What can hang from each mark:
j833: j378 j437 j599
j362: j547
j720: j437
j437: j183 j833
j812: j378 j675
j378: j812 j833
j599: j547 j833
j183: j7 j620
j547: j599
j675: j599
j620: j183

Each row was made from one small tree. Brackets hold a mark, then the marks that hang from it, in the order of their numbers. Every link used is in the known rows. Write each row's tree.
In the rows, zero is written as 128.
Known rows:
[j812 [j378 j833] [j675 [j599 j547]]]: [128 131 142 160 123 178 135 141 162 147 111 170 159 124 154 145  64  80
 140 107 117 146  89  98 125  88 154 120  25 158 167 165 114  91 166 127
 115 120 119 130 193 116  78 168  95]
[j437 [j183 j7] [j833 j378 j599]]: [ 79 115 171 176 105 167 121 129 155 175  76 122  85 157 133 147 135  70
 153 103 164 144 116 139 172 109  93 163  22 161 153 129 158 102 120 139
  71 172 106 171 130 103  73 124 120]
[j437 j183 j833]: [ 95 133 157 161 105 172 113 125 137 169  70 138 112 143 147 154 115  86
 183 107 149 147 101 138 143  97 120 122  28 124 150 142 130 105 117 132
  97 169 115 145 149 119 107 120  87]
[j812 [j378 j833] j675]: [106 139 151 175 121 179 155 143 148 158 128 148 139 129 156 149  74 103
 166 111 109 131  91 115 124  86 133 109  51 127 176 172 129 109 157 139
  84 136 108 128 179 109  90 150  85]
[j378 [j833 [j437 j183] j599]]: [ 91 132 155 177  92 165 152 142 173 198  84 126 111 146 135 146 139  93
 148 112 148 135 107 128 145 103 103 126  30 184 161 124 151  89 138 136
 105 165 110 153 147 120 107 141  94]
[j675 [j599 j833]]: [ 94 134 132 142  90 169 133 141 140 165 110 151 160 108 161 182 100  69
 144  90 124 137 117 132 115 109 142 123  39 144 151 135 101 102 131 154
 128 158 112 148 160 121 127 139 105]
[j437 j833]: [ 75 135 158 169 119 185 117 128 136 166  85 156 123 119 150 167 103  87
 182  98 123 151  92 142 125  81 117 112  45 119 162 146 120 109 124 134
 102 167 115 145 157 117 115 119  89]
[j620 j183]: [ 71 127 136 157 115 187 140 142 128 119  99 153 108  97 159 158  85  74
 180  81 127 131 134 147 102  98 113 119  59 134 166 146 132 105 128 134
 111 162 109 144 149 114  98 154 106]
[j812 [j378 j833]]: [ 86 140 136 178 105 182 156 126 142 169 107 157 142 129 147 157  87  94
 171 113 137 127  96 126 123  88 128 125  58 127 172 153 113 114 135 149
  92 144 105 119 182 106 101 138  80]
[j362 [j547 [j599 j833]]]: [ 91 147 138 133  96 139 140 133 149 151 127 154 133 121 181 180  99  63
 127  98  90 125 105 147 115  84 140 110  60 123 174 125 108  89 133 152
 147 166 122 128 156 117 116 149 105]
[j720 [j437 j183]]: [ 96 134 146 147 103 169 133 129 146 135  94 133 112 131 142 155 108  89
 162  89 135 118 121 145 140 104 128  98  35 127 151 151 137 109 131 151
 119 170 105 161 120 108  93 125  86]
[j437 [j183 j7 j620] [j833 j599]]: [ 82 122 187 183 103 176 110 117 156 158  81 139  72 135 105 155 113  52
 155  88 146 133 136 147 149  98 105 141  19 151 150 158 156  98 143 118
  73 150  82 155 149 106  69 119 107]
[j720 [j437 [j183 j620]]]: [ 91 127 159 154 109 184 133 122 156 131 101 143  99 114 113 163  84  83
 147  74 135 117 141 165 135  91 131  93  37 137 155 160 146 108 144 149
 111 159  88 160 119 112  85 122  96]
[j378 j812]: [ 83 145 146 151 116 168 153 140 130 178  88 141 139 110 142 152 116 111
 177  89 117 125 100 137 117  87 108 108  64 130 163 142 118  96 125 147
 113 166 104 137 158 127 116 131  96]
[j362 [j547 [j599 [j833 j378]]]]: [ 79 130 123 131 104 148 150 140 148 159 136 143 137 126 189 175 100  72
 113  93 102 140 106 154 135  77 131 133  62 144 182 107 119  93 121 170
 148 176 131 137 145 114 116 150 128]
[j720 j437]: [ 85 141 148 152 122 189 138 132 143 137 107 151 120 109 151 165 101  92
 166  80 111 128 111 152 122  87 125  81  53 121 165 152 130 109 136 152
 116 169 102 162 131 103 100 117  89]
[j812 j675]: [ 98 142 162 149 124 178 139 151 132 141 116 148 127 100 154 153  76 100
 176  88 101 137 109 128 125  90 126  86  49 128 171 167 126 102 142 131
 113 151 108 151 154 109  99 152  98]
[j547 [j599 [j833 [j437 [j183 j620]]]]]: [ 96 105 148 156  73 147 138 137 156 174 124 133 117 142 148 167 126  66
 137  97 105 117 124 165 125  82 126 128  49 170 172 122 134  94 140 154
 125 156 114 131 135 139 144 136 115]
[j547 j599]: [ 68 144 164 161 103 160 130 147 132 160 100 165 115 107 160 166 116  89
 168  88 104 127 115 140 119  90 115 102  60 138 180 138 126 101 138 148
 127 153 104 140 152 122 120 157 100]
[j599 j547 [j833 j437]]: [134 107 119 124 117 168 142 134 157 170 118 131 151 124 171 160 115  61
 148  97  95 128  79 141 121  71 139 118  58 145 167 116  90  87 131 131
 137 172 150 134 145 115 133 139 117]
[j812 j378 [j675 [j599 j547 j833]]]: [142 107 127 129 108 164 129 149 146 126 145 154 166 114 178 148  66  66
 131 100  87 142 103 110 124  83 162 112  34 133 166 150  93  89 151 127
 125 131 129 124 183 116 114 160 111]
[j675 [j599 j547 [j833 [j437 j183]]]]: [150 104 110 120  81 158 126 142 166 172  92 130 160 133 162 153 122  61
 130 107 129 141 102 126 133 107 146 136  18 175 148 107  97  85 120 134
 141 162 151 141 139 128 127 153 115]
[j812 j378 j675]: [105 126 149 156 126 173 149 156 138 132 136 163 133 112 168 139  67 100
 171 100  95 126 102 123 132  82 134 101  55 114 179 169 119 109 145 131
  93 138 108 130 159 111 111 157  94]
[j812 [j378 j833] [j675 j599]]: [101 144 152 178 108 182 144 144 157 160 118 167 160 122 154 151  73  98
 159 111 124 140 102 109 125 102 147 130  29 150 168 166 125 106 158 139
  98 129 105 130 182 120  96 159  83]
[j720 [j437 [j183 j7]]]: [107 145 157 149 101 175 133 117 148 139  89 130  96 144 132 150 117  74
 163  91 146 104 134 146 133 121 130 131  36 133 140 156 139 116 129 146
  88 167 101 171 117  89  69 125  93]
[j362 [j547 j599]]: [ 84 157 147 142 107 152 138 141 145 145 110 173 123 109 167 167  96  81
 143  95 104 129 108 141 125  87 130 105  49 133 177 133 117  92 133 143
 141 161 111 132 148 117 108 173  97]
[j599 j547 [j833 [j378 j812]]]: [113 106 112 121 126 163 156 138 141 168 104 120 152 126 170 153 118  85
 130  83 107 140  87 144 131  70 117 124  74 138 161 119 107  85 123 162
 141 172 137 134 159 124 109 121 134]
[j183 j7 j620]: [ 92 139 171 161 111 199 134 117 147 147 105 154  98 102 116 166  81  55
 162  77 131 107 142 152 107 101 127 130  55 136 160 164 117 113 136 134
  85 148  91 150 145  91  81 143 119]
[j833 [j437 j183]]: [107 124 141 149  92 173 144 143 154 179  95 135 122 136 150 141 124  94
 168 108 140 129 107 139 140 107 120 124  42 157 163 124 125 104 117 138
 110 173 125 145 119 123 127 153  94]
[j378 j833]: [ 85 151 148 167 111 186 147 126 146 175  92 141 133 119 138 167  96  93
 168  95 136 131 101 128 111  99 119 113  52 140 159 150 118 109 140 148
 116 161 109 146 169 108  95 138  84]

Which tree is each row?
[ 71 113 157 169 115 155 136 151 152 190  71 122 110 150 135 139 148 103
 154 102 143 158 102 143 176  81  79 134  34 159 160 121 162  85 117 152
  98 180 106 150 146 142 102 108 109] -> [j437 j183 [j833 [j378 j812] j599]]
[111 110 130 176 120 167 152 146 175 177 111 148 134 126 152 138 119  80
 145 113 119 138  79 121 147  68 115 114  44 176 187 125 123  83 151 125
 102 143 126 120 170 115 101 148  99] -> [j812 [j378 [j833 j437 [j599 j547]]]]
[112 102 111 118 102 178 130 142 149 158 107 140 158 112 165 168  91  57
 118  80 125 162 105 132 135  92 143 131  41 162 161 112  94  96 125 158
 145 159 141 150 154 110 105 144 138] -> [j675 [j599 j547 [j833 j378]]]
[ 83 102 152 154 143 180 112 140 152 160  82 146 108 119 150 151 107  71
 150  82 126 175  88 136 163  65  96 101  35 153 178 126 140  82 131 129
 119 164 124 152 154 112  87 124 126] -> [j437 [j833 j378 [j599 j547]]]
[121  89 105 128 105 176 139 150 166 178 116 137 168 118 179 164 108  61
 119  91 120 164  92 137 137  88 140 147  39 190 165  89  97  92 122 156
 142 171 157 144 137 125 133 142 135] -> [j675 [j599 j547 [j833 j378 j437]]]
[114 138 166 157 147 151 150 147 166 158  87 128 129 119 134 138 118 100
 141  87  98 146  92 114 125  74  98  91  37 153 169 164 147  64 167 128
 125 143 101 142 191 124  75 135 103] -> [j378 [j812 j675] [j833 [j599 j547]]]
[ 90 118 119 139 113 167 168 147 136 185 110 123 153 127 162 162 124  97
 147  90 112 139  98 150 127  78 116 136  75 133 164 119 114  98 117 175
 119 180 125 140 155 128 126 114 122] -> [j599 [j833 [j378 j812]]]
[104 115 159 151 119 155 103 134 150 154  64 135 100 143 133 140 128  65
 160  98 139 160 101 126 162  82 103  99  12 143 161 136 140  77 135 112
 112 162 111 151 157 120  87 132  96] -> [j437 j183 [j833 [j599 j547]]]
[ 72 136 146 185 105 166 157 138 143 177 111 152 120 125 140 150 101  86
 157 107 129 132 103 123 137  84 107 113  48 146 179 146 135 102 151 141
  89 140  94 124 178 108 100 138  84] -> [j812 [j378 [j833 j599]]]
[ 77 127 166 168 105 161 114 134 144 168  74 133  96 141 138 150 126  81
 167 106 140 153 112 132 161  90  94 106  18 141 157 142 152  92 128 124
  96 165 105 155 152 119 101 123  87] -> [j437 j183 [j833 j599]]
[ 75 122 154 164 140 193 129 131 148 159 106 143 118 133 155 164 110  94
 164  83 125 163  91 159 155  75 114 111  50 133 169 135 143 110 130 159
 114 183 120 167 126 106  95  85 105] -> [j720 [j437 [j833 j378]]]
[ 98 104 111 146  97 163 160 164 162 202 114 132 181 127 165 168 132  98
 134  97 115 152  89 139 136  90 121 167  55 179 160  90 113  96 115 177
 122 182 139 145 138 149 151 128 130] -> [j675 [j599 [j833 [j378 j812] j437]]]
[ 56 112 163 173 126 178 125 149 144 176  93 143 102 124 150 160 121  85
 162  85 133 169  98 143 164  73  91 115  43 151 173 120 150  97 128 146
 104 172 110 156 147 118 111 113 116] -> [j437 [j833 j378 j599]]
[ 99 142 158 150 115 164 142 162 145 160  95 158 167 101 154 150  93 114
 161  87 101 147 107 116 119 101 125 115  32 148 154 161 128  92 145 142
 119 151  96 150 165 142 105 157  94] -> [j378 [j812 [j675 j599]]]
[ 82 101 130 143  75 149 147 148 157 191 120 116 122 156 174 159 152  88
 133 111 119 140 108 153 152  90 120 148  57 180 180  94 135  98 117 176
 131 176 140 140 122 137 146 137 128] -> [j547 [j599 [j833 j378 [j437 j183]]]]
[ 95 100 136 156  99 184 167 152 168 190  85 131 121 130 120 140 122 102
 146  94 135 126 115 162 155  87 108 139  55 184 168 118 139  94 118 158
 104 174 113 139 125 147 120 131 124] -> [j833 [j378 j812] [j437 [j183 j620]]]
[ 88 104 154 159 139 163 172 184 165 176 115 128 124 114 158 133 130 118
 145  93  86 148  92 133 157  69  91 116  53 186 184 119 157  74 143 148
 112 171 117 159 133 140 123 140 129] -> [j833 [j378 [j812 j675]] j437 j599]
[ 69 102 140 160 119 177 155 169 158 184 113 143 113 111 153 149 127  95
 150  89 123 151 105 144 160  82  94 118  53 187 187  99 143  90 124 144
 111 174 121 162 119 120 125 143 127] -> [j833 j378 j437 j599]
[ 94 125 173 171 116 187 113 113 157 138  88 143  93 139 118 165 105  82
 163  83 136 137 118 168 147  81 128 103  26 123 154 158 155 109 140 141
 103 163  95 157 133 117  87  85  89] -> [j720 [j437 [j183 j620] j833]]
[103 125 137 167 118 166 141 133 154 153  99 153 125 123 139 145 100  70
 143 104 130 135  93 119 137  74 110 105  44 150 177 147 126  86 154 125
 103 135 107 119 186 103  88 139  97] -> [j812 [j378 [j833 [j599 j547]]]]
[114 129 125 133  78 133 147 143 162 170 125 138 133 148 180 160 132  72
 125 116 106 123 103 150 138  90 137 139  41 153 170 107 117  85 116 146
 141 177 137 127 132 133 134 158 101] -> [j362 [j547 [j599 [j833 [j437 j183]]]]]
[ 91 119 146 157  94 160 139 151 157 177  94 133 108 127 142 141 137  89
 156  99 129 139 116 135 157 100 100 116  29 175 168 115 146  86 124 130
 110 168 113 154 121 125 124 149 100] -> [j833 [j437 j183] j599]
[113 101 112 123 118 178 143 134 140 158 116 127 134 114 170 161  94  63
 129  84 112 146 100 143 130  76 132 116  63 141 166 119 102  94 124 156
 136 168 144 147 149 102 110 128 138] -> [j599 j547 [j833 j378]]
[115 107 110 122 110 166 144 146 149 175  96 135 173 118 163 160 115  79
 118  81 115 150  94 128 130  86 128 139  48 162 158 109 100  85 119 169
 146 164 134 138 165 131 113 127 133] -> [j675 [j599 j547 [j833 [j378 j812]]]]
[109 111 144 144 127 169 131 153 159 160  98 151 121 103 150 142 124  70
 147  92 105 147  94 131 141  76 105  95  40 167 177 117 127  73 140 116
 124 159 126 147 136 113 122 150 113] -> [j833 j437 [j599 j547]]
[ 94 129 147 176  99 152 167 150 175 209  72 115 124 155 124 137 166 111
 153 115 140 129  95 123 140  96  89 138  34 188 159 123 151  79 134 146
 104 171 103 140 152 139 106 128  90] -> [j378 j812 [j833 [j437 j183] j599]]
[120 121 122 125 105 166 121 130 144 157 103 151 162 104 159 173  91  56
 132  84 115 146 108 126 115  96 142 115  36 143 154 128  89  92 134 137
 143 153 130 143 165 116 118 145 109] -> [j675 [j599 j547 j833]]
[117 134 148 156  88 170 143 125 158 178  91 133 113 145 141 143 134  73
 164 112 145 111 114 138 132 125 125 162  43 160 151 131 120 111 111 131
  81 174 119 151 117  98 103 159 106] -> [j833 [j437 [j183 j7]]]
[ 92 101 111 147  92 178 148 151 160 194 129 138 164 113 174 172 116  76
 128 100 120 154 103 143 135 100 130 157  48 181 165  92 109 105 114 169
 126 172 141 153 129 130 144 139 130] -> [j675 [j599 [j833 j378 j437]]]
[102  95 112 140  89 165 153 149 154 188 122 111 127 150 173 153 125  83
 141 105 134 133 102 151 159  96 125 150  53 167 164  96 124 106 104 163
 121 186 146 152 117 125 139 130 130] -> [j599 [j833 j378 [j437 j183]]]
[121 143 153 143 133 164 140 142 171 169  78 145 166 118 140 147  91 103
 145  91 116 147  91 108 108  95 136 116  25 163 151 165 122  77 158 137
 134 139 109 141 191 129  77 151 100] -> [j378 [j812 [j675 [j599 j547]]] j833]
[ 81 123 176 172 114 160 108 129 155 146  85 133  91 144 131 154 135  82
 163  93 131 151 107 146 166  85 104  97  16 136 152 145 163  94 136 134
  99 173  99 165 133 110  86  94  83] -> [j720 [j437 j183 [j833 j599]]]
[116 118 145 156 103 159 139 137 179 178  75 123 112 144 135 139 138  73
 137 110 141 141  98 120 152  93 106 118  19 185 163 124 142  72 139 122
 124 158 125 147 154 115  94 145 101] -> [j378 [j833 [j437 j183] [j599 j547]]]
[112 126 143 162 130 158 159 144 178 198  82 130 139 125 136 142 154  97
 144  95 113 135  73 122 127  71  99 120  45 177 167 123 136  64 146 132
 121 163 117 132 172 129 104 127  98] -> [j378 j812 [j833 j437 [j599 j547]]]
[103 141 170 168 111 173 112 106 158 148  82 124  96 158 135 156 130  76
 173  98 151 117 112 148 145 107 122 150  27 123 132 160 146 116 125 138
  81 177 107 162 127  95  65 102  89] -> [j720 [j437 [j183 j7] j833]]
